Known rows, with every way that one mark hangs from another
gutet(nasev): [-13  17 -28  -3  11   0 -22 -38   7   7 -11 -10  19  13 -11 -28   5 -42
  11   2   8]
ruvul(libuk(neto tumopag)): [ -2  -2  -6  13  12   1   0  15 -10 -20 -18  -6   6  -1 -30  13  16 -12
   1  18  -5]
neto(bikad(ketaka)): [-14  -4 -12   6  14   3 -33 -45  13 -28  30  -6  -1 -20  29 -17   3  -8
  -8  -9  -4]
nasev(libuk(neto tumopag)): [ -1 -11  -4  -5  14  -2  -7  13 -19 -48 -15  -5 -20   0 -14 -10  24 -22
  15  -1  -2]
loze(ketaka(bikad)): [  8 -12 -22   5   0 -10 -37 -38   2 -21 -27  11  24 -11  -9 -20 -20  12
  -4 -24  10]
bikad(neto): [-30   3 -23   1 -19   0 -21 -34  -6 -25  -1  -6  -3 -16   2 -24  13 -32
   2  -4  -6]
loze(ketaka(bikad(neto))): [-14  -9 -20   8 -31 -14 -13 -29  -7 -19 -16  12   7 -16 -15 -20 -15  10
 -10 -32   6]
gutet(nasev neto(bikad)): [-12  40  -6  18  -8 -16 -20 -26   0  22  42 -10   9  16 -27 -31  -5 -46
  -4   4   0]
ruvul(libuk(ketaka)): [  4   0  -9  12  10   7 -38 -41  15 -29 -23 -14  22  -1   5  -2   5  -6
 -11  10  12]
nasev(gutet libuk(tumopag)): [ 10 -37   2  -4  20   1 -52 -21 -13 -79  -3  -2   0  -4 -14 -35  55 -15
  21  -5  10]
ketaka(bikad(neto)): [-17   0 -17  -1 -30  -5   5 -34  -7 -23  -4  10  12 -21  -1 -24   9 -11
  -6 -20  -3]
gutet(nasev neto): [-25  34 -17  14  -6 -13   0 -20  -1  26  -3 -12  11  21 -20 -28   3 -57
   2   6   6]
libuk(ketaka neto tumopag): [ -5  -6 -12   4   7   0  25  23  -9 -16 -17  -8 -22  -6  28  46  12 -12
  13   0  -1]
nasev(gutet(neto) libuk(ketaka(bikad) tumopag)): [ 12 -28  24  12  -9 -12   9   2 -15 -56  -4   2  -3   2   3  -6  45   1
  -3 -22  19]
ruvul(libuk(bozuzov ketaka neto(bikad) tumopag)): [ 20   9  13   9   1   6  19  25  -4   3  14   0   0 -10   5  58   2  24
 -11  13 -13]
nasev(gutet libuk(bozuzov ketaka)): [ 20 -24   6 -13  11   9 -35 -33   2 -57 -21  -1   7  -8  29 -11  41   0
   6 -15  12]
zasid(neto(bikad(ketaka))): [-16   3  31   7  12   1 -27 -31  22 -25  54  -2 -14 -19  24 -15   7 -18
 -14   9  -4]
zasid(neto): [-10   5  19   1   8   0 -37 -28  14 -23  14  -1   0 -10   5 -24  14 -40
   3  21  -2]
bozuzov(loze(ketaka(bikad(neto)))): [-16 -21 -19   3 -28  -2 -21 -18   7   3  -7  10   2 -17 -11 -34 -40  22
  -5 -20   7]
libuk(bozuzov(loze(ketaka)) neto tumopag): [ -3 -17 -13  -3   6   4   6  48   0  36 -23   8 -17  -9   7  30 -35  24
  16   8 -10]
ruvul(libuk): [  1   2 -14   9  13   6 -53 -47   9 -30 -17  -8  30  -5 -23 -29   9 -18
  -7  16   4]

Rows
[  5  27  16   3 -11 -10  25  10  -7  25  29  -7 -12  25   4  15   5  -6
  -4   1   0] => gutet(nasev(libuk(bozuzov ketaka tumopag)) neto(bikad))
[-20   7  16  -2   5   1  28  22  11  48  41  -7 -20  16   9 -14 -15   9
  -5   8  -2] => gutet(nasev(libuk(bozuzov(loze) tumopag)) neto(bikad(ketaka)))
[  1  28  11  12  -8 -13 -20 -28   2  -8  34 -19  -7  26 -12 -32   1 -31
  -8  -9  14] => gutet(nasev(libuk(ketaka)) neto(bikad))
[ 16  15  11 -10   3  -1  33  27 -10   9  17  -4 -19  17   4  34   7   4
   4  -7  -3] => gutet(nasev(libuk(bozuzov ketaka neto(bikad) tumopag)))
[  3  -7  15   2  -3  -7 -33 -18 -11 -37  -8   1   6  -3  -7 -38  42 -26
   0  -5   4] => nasev(gutet(neto) libuk(bozuzov))
[  9  -8   0   0   4   3 -12  40  -1  31  22  10 -18 -14   0  26 -42  34
  11   6 -17] => libuk(bozuzov(loze(ketaka)) neto(bikad) tumopag)
[  4  14  19  -3  -7   2  17  21   8  46  39  -8 -17  23   9   2 -20   8
   3  14   1] => gutet(nasev(libuk(bozuzov(loze) ketaka tumopag)) neto(bikad))
[  2   9  12   4  -5 -10 -18  23   2  50  32   0 -13  25 -32 -22 -39  17
   2   6   1] => gutet(nasev(libuk(bozuzov(loze(ketaka)) tumopag)) neto(bikad))
[  9 -21  -7  -5  -2   1  31  48  -1  38 -26  22  -1 -12   4  31 -39  47
   7  -6  -7] => libuk(bozuzov(loze(ketaka(bikad))) neto tumopag)
[  2  14 -13 -20   9   5 -17 -33   3   1 -22  -3  16  19  -8 -34  11 -23
   6  -1   5] => gutet(nasev(libuk(bozuzov)))
[  1  -4   1   1 -33   6  56   5  -4   7 -20  13  15 -15  11  47  10  38
 -20  -5  -3] => ruvul(libuk(bozuzov ketaka(bikad(neto)) tumopag))
[ 20   6   4   3  -9   6  40   4   3   4 -38  10  28 -11   9  38  -1  23
 -23  -7   2] => ruvul(libuk(bozuzov ketaka(bikad) neto))
[ 18 -13  10  -3  -1  16  55  43  10  31 -25  10  13 -10  13  49 -19  48
  -9  12  -2] => ruvul(libuk(bozuzov(loze) ketaka(bikad) neto tumopag))
[  5  15  11  -3 -17 -10  67  19  -7  32 -20   4   4  25   8  20   9   5
  -7 -11  10] => gutet(nasev(libuk(bozuzov ketaka(bikad) tumopag)) neto)
[ 17 -19   2   4   1   5  22  45   4  35 -31  18  16  -8 -26  25 -39  57
  -8   5  -1] => ruvul(libuk(bozuzov(loze(ketaka(bikad))) neto tumopag))
[-13  11   3  -9   0   2  20  24   3  49  -3  -5  -7  27 -13 -22  -9 -13
  13  20   1] => gutet(nasev(libuk(bozuzov(loze) tumopag)) neto)
[ 16  11  10 -16   3  12   3  11  12  23  24  -8 -13  14   8  -6 -27   4
   3  -2   3] => gutet(nasev(libuk(bozuzov(loze) ketaka neto(bikad))))
[ -5   2  10  10  12   3  33  25  -1   5  16   3  -4 -16   6  42   5  25
 -19   9 -16] => ruvul(libuk(bozuzov neto(bikad(ketaka)) tumopag))
[ -8  -5  10 -15  18  10  38  38   8  31  29  -2 -28  12  10   4 -14  18
   5   0  -4] => gutet(nasev(libuk(bozuzov(loze) neto(bikad(ketaka)) tumopag)))
[ -2 -21 -17  -7  11   8 -25  12  11  31 -20   9  -1 -11  15  12 -36  30
  17  13  -7] => libuk(bozuzov(loze(ketaka)) tumopag)
[  0   6 -11 -20  12   3   6  -5  -6   7 -19   1   7  21  -8  -9  18 -12
  14   6   2] => gutet(nasev(libuk(bozuzov tumopag)))
[ 25 -10  21  -7   7  -1 -41 -10 -17 -59  27   6  -1 -15 -13 -26  37  -7
   2 -15  -7] => nasev(gutet libuk(bozuzov neto(bikad)))
[  1   1  -8  -5   1   4  47  36  -8  10 -25   2 -16 -11  42  67  10   4
  10   4 -12] => libuk(bozuzov ketaka neto tumopag)
